Each row comes from the steps of one walk. Every step used is in the known rows, and no mark comes twice. Write the walk behind each row, first mark first.
Known rows
gevum tisuru: [ 0.56 -0.80  0.19  0.01 -0.71 -0.66  1.55  1.56 -1.32  0.89 -1.88 -1.12
 -0.14 -1.23 -0.50 -1.70  2.62  1.70 -0.78 -0.57 -4.10 -1.22]
buroke pibuse: [ 0.84 -1.52 -1.11 -0.98 -1.85  0.44  1.80  0.10 -3.89  2.40 -2.30 -0.09
  0.27 -1.58 -0.39 -1.48  1.24 -0.10  0.33 -0.46 -0.75 -2.18]
fisol gevum tisuru: [ 0.63 -0.66  1.21  1.28 -0.64 -1.11  1.63  0.99 -0.40  1.64 -3.00 -1.31
 -0.80 -1.31 -0.21 -2.24  2.93  1.58 -1.51 -0.49 -4.16 -0.90]
fisol gevum vode tema buroke: [-0.82 -3.02 -0.77  0.21  0.77 -0.82  2.63 -1.47 -0.59  1.82 -2.65  0.05
 -0.10 -1.21 -0.12 -0.75  0.56  0.88 -0.42 -1.60 -1.36 -2.90]
fisol gevum: [-0.80 -0.84 -0.03  1.02 -0.96 -0.51  1.18 -0.31 -1.03  2.09 -3.36 -0.91
 -0.97 -1.33 -0.28 -1.31  0.97  0.54 -0.49 -0.76 -2.86 -0.82]
pibuse buroke tema tisuru: [-0.14 -1.73 -1.19 -0.27 -1.54  1.73  2.51  0.36 -1.16  1.37 -5.20 -0.20
  0.50  0.88 -0.29 -0.15  1.48  1.78  0.01 -1.23 -2.21  0.59]
vode gevum tisuru tema buroke: [-0.34 -3.07 -0.43  1.64 -2.10  1.35  1.59  0.91  0.83  0.85 -3.01 -0.64
  1.23 -0.58 -1.63 -0.40  2.31  2.20 -0.14 -1.84 -4.52 -0.37]
fisol tema vode: [-0.67 -1.52 -0.10 -0.71 -0.76  0.53  2.18 -0.69 -0.72  0.85 -1.57 -1.40
 -1.44 -1.09 -0.24  0.84 -0.26 -0.32  1.19 -0.45 -0.32 -1.17]
buroke tema vode gevum: [-0.50 -2.13 -1.01  0.55 -1.47  1.51  1.53  0.16  1.14  0.41 -1.16 -1.35
  0.77  0.45 -0.37  0.90  0.00 -0.27  1.69 -0.16 -3.92 -0.25]
fisol tema tisuru: [ 0.24 -2.09  0.08 -0.52 -1.09  2.24  2.64 -0.39 -0.72  1.81 -3.52 -1.31
 -1.91 -1.08 -0.22  0.16  1.90  1.48  0.13 -0.60 -1.66 -0.29]
pibuse buroke tema vode: [-1.10 -1.42 -1.33 -0.57 -1.25 -0.18  2.29  0.20 -1.38  0.44 -3.06 -0.48
  0.97  0.98 -0.47  0.53 -0.71 -0.01  0.79 -1.00 -1.00 -0.30]
tisuru tema buroke: [-2.12 -2.87 -1.70 -0.01 -1.67  0.82  1.39 -0.81 -0.98  1.64 -3.85  0.56
  0.23 -0.92 -1.57  0.60 -0.42  0.84  0.43 -2.35 -1.62 -1.01]
pibuse buroke tema vode gevum fisol: [-0.07 -1.91  1.22  1.40 -2.20  0.20  1.21  1.60 -0.29 -0.77 -0.92 -1.38
  1.25  1.42 -0.29 -0.91  0.34  1.44  0.31 -1.85 -2.42  0.14]
gevum vode tema: [-0.38 -2.09 -1.02 -0.71  0.76 -0.28  1.69  0.14 -2.27  1.01  0.16 -0.42
 -0.39 -1.65 -0.35 -1.07  0.06 -0.11  1.29 -0.17 -2.28 -2.77]
vode gevum fisol tema buroke pibuse: [ 0.78 -3.39  1.22  0.81 -3.79  1.95  2.17  0.21 -1.90  1.92 -1.35 -0.35
  0.68 -0.67 -0.31 -1.20  2.76  1.72 -0.73 -2.81  0.91 -1.84]
vode tema tisuru: [ 0.66 -1.50 -1.48 -0.19  0.05  2.45  3.01 -1.22 -1.01  1.57 -2.70 -0.98
 -1.13 -0.93 -0.55 -0.40  1.65  1.76 -0.26 -1.05 -3.27 -0.93]
fisol gevum tisuru tema vode: [-0.22 -1.86  1.53  1.23 -0.07 -0.95  1.96  0.08  0.70  0.60 -2.32 -1.35
 -1.31 -1.38 -0.84 -0.81  0.35  0.55  0.14 -0.43 -3.83 -0.96]
tema vode gevum tisuru: [ 1.39 -1.11  0.55  0.75 -0.50  0.01  1.98  1.26  1.03 -0.47 -0.96 -2.69
  0.49  0.02 -0.75 -1.14  2.04  1.60  0.05 -0.22 -5.43 -0.78]
vode gevum fisol tema buroke: [-0.56 -2.90  1.56  1.61 -2.84  1.50  1.37  0.48  0.10  1.03 -1.13 -1.19
 -0.01 -0.25 -0.59 -0.41  2.36  2.48 -0.80 -2.94 -1.04 -0.66]
gevum tisuru tema buroke: [-0.79 -2.77 -0.56  0.23 -1.50  0.14  1.85  0.33 -0.57  1.19 -3.43  0.24
  0.31 -1.03 -1.29 -0.30  1.59  1.91 -0.81 -2.27 -3.07 -1.07]

Which walk is each row?
[ 0.64 -2.41  0.40  0.03  1.60  0.58  2.88 -0.91 -0.34  1.48 -2.46 -1.30
 -1.52 -1.36 -0.01 -1.88  1.24  1.36  0.12 -0.22 -3.48 -2.07]
fisol gevum vode tema tisuru
[ 0.67 -3.57 -2.00 -1.84 -0.22  0.25  3.20 -1.13 -3.40  2.21 -1.74  0.88
  1.23 -1.40 -0.45 -1.31  0.82  0.26  0.22 -1.38  0.57 -4.18]
gevum vode tema buroke pibuse
[ 0.18 -2.31 -1.84 -1.48 -1.92  0.41  2.76 -0.91 -3.05  2.57 -4.12  0.77
  1.29 -0.92 -0.77 -0.89  1.22  0.70 -0.73 -2.01  0.31 -2.35]
tema buroke pibuse
[ 0.85 -2.48 -0.51 -1.16  1.54  0.99  2.80 -0.44 -1.24  0.77 -1.45 -0.98
 -0.87 -1.12 -0.41 -1.23  0.79  1.36  0.69 -0.27 -3.48 -2.24]
gevum vode tema tisuru
[ 1.12 -3.53 -0.62  0.69 -2.98  1.89  2.48  0.73 -1.16  1.92 -3.35  0.15
  1.69 -0.95 -1.35 -1.21  2.77  1.57 -0.22 -1.63 -2.73 -1.45]
vode gevum tisuru tema buroke pibuse
[-0.88 -1.62 -1.21 -0.80 -0.76  0.31  1.60 -0.44 -0.30  0.73 -1.39 -0.27
  0.18 -0.18 -0.10  1.21 -0.87 -0.68  1.36 -0.23 -2.29 -1.07]
buroke tema vode
[-1.40 -1.47 -1.47 -0.01 -2.22  0.42  1.68  1.15 -2.32  1.53 -3.73  0.32
  0.97  0.30 -0.24 -0.11  0.69  0.31  0.50 -0.92 -1.32  0.06]
pibuse buroke tema
[-0.57 -1.81  0.80 -0.01  0.44 -2.22  0.94  0.67 -1.39  1.26 -2.03 -0.97
 -0.71 -1.55 -0.20 -2.18  0.06  0.08  0.34  0.09 -2.82 -2.19]
fisol gevum vode
[ 1.20 -1.83  1.29  1.05 -1.24  1.10  2.57  1.15  1.14  0.12 -0.69 -2.78
 -0.43 -0.39 -0.34 -0.28  2.52  1.05  0.52  0.02 -3.46 -0.71]
fisol tema vode gevum tisuru
[-0.37 -1.74  1.17  1.77 -1.12 -0.32  1.11  0.85 -0.30  1.75 -2.77 -0.57
 -1.29 -1.98 -0.61 -1.43  1.66  0.84 -0.28 -0.66 -4.29 -0.67]
fisol gevum tisuru tema
[ 0.50 -1.59  2.00  0.96 -0.93 -0.34  0.78  0.73 -0.06 -0.91  0.70 -2.55
 -0.02  0.01 -0.77 -1.51  0.01  1.65 -0.10 -1.43 -3.93 -0.98]
tema vode gevum fisol
[-0.13 -1.73  2.54 -0.22 -1.04 -0.37  1.50  0.01 -1.09  0.02  0.59 -1.52
 -1.47 -0.99 -0.11 -0.25 -0.18  0.58  0.14 -1.46 -0.22 -1.56]
gevum fisol tema vode
[-0.94 -2.54 -0.52  0.98 -1.12  1.63  1.02 -0.09  0.50 -0.01 -1.29 -1.62
 -0.22 -0.64 -1.61  0.30 -1.44 -0.16  2.10 -0.74 -4.09 -0.28]
tisuru tema vode gevum
[ 1.28 -2.40  2.70  1.28 -1.91  2.73  1.48  0.94  0.24  0.61 -1.07 -2.41
 -1.44 -0.51 -0.30 -1.34  2.81  2.93 -0.31 -1.48 -2.92  0.11]
vode gevum fisol tema tisuru
[ 0.55 -3.06 -0.63 -0.69 -2.29  0.68  2.62  0.09 -2.40  2.13 -3.48  1.02
  0.78 -1.44 -1.13 -0.98  2.04  1.23 -0.58 -1.91 -0.96 -2.13]
gevum tisuru tema buroke pibuse
[ 0.30 -2.21  0.26  1.83 -1.91  1.41  0.76  2.14 -0.02  0.73 -1.31 -1.27
 -0.02 -1.19 -1.24 -1.00  2.07  1.30  0.67 -0.39 -5.64 -0.19]
vode gevum tisuru tema
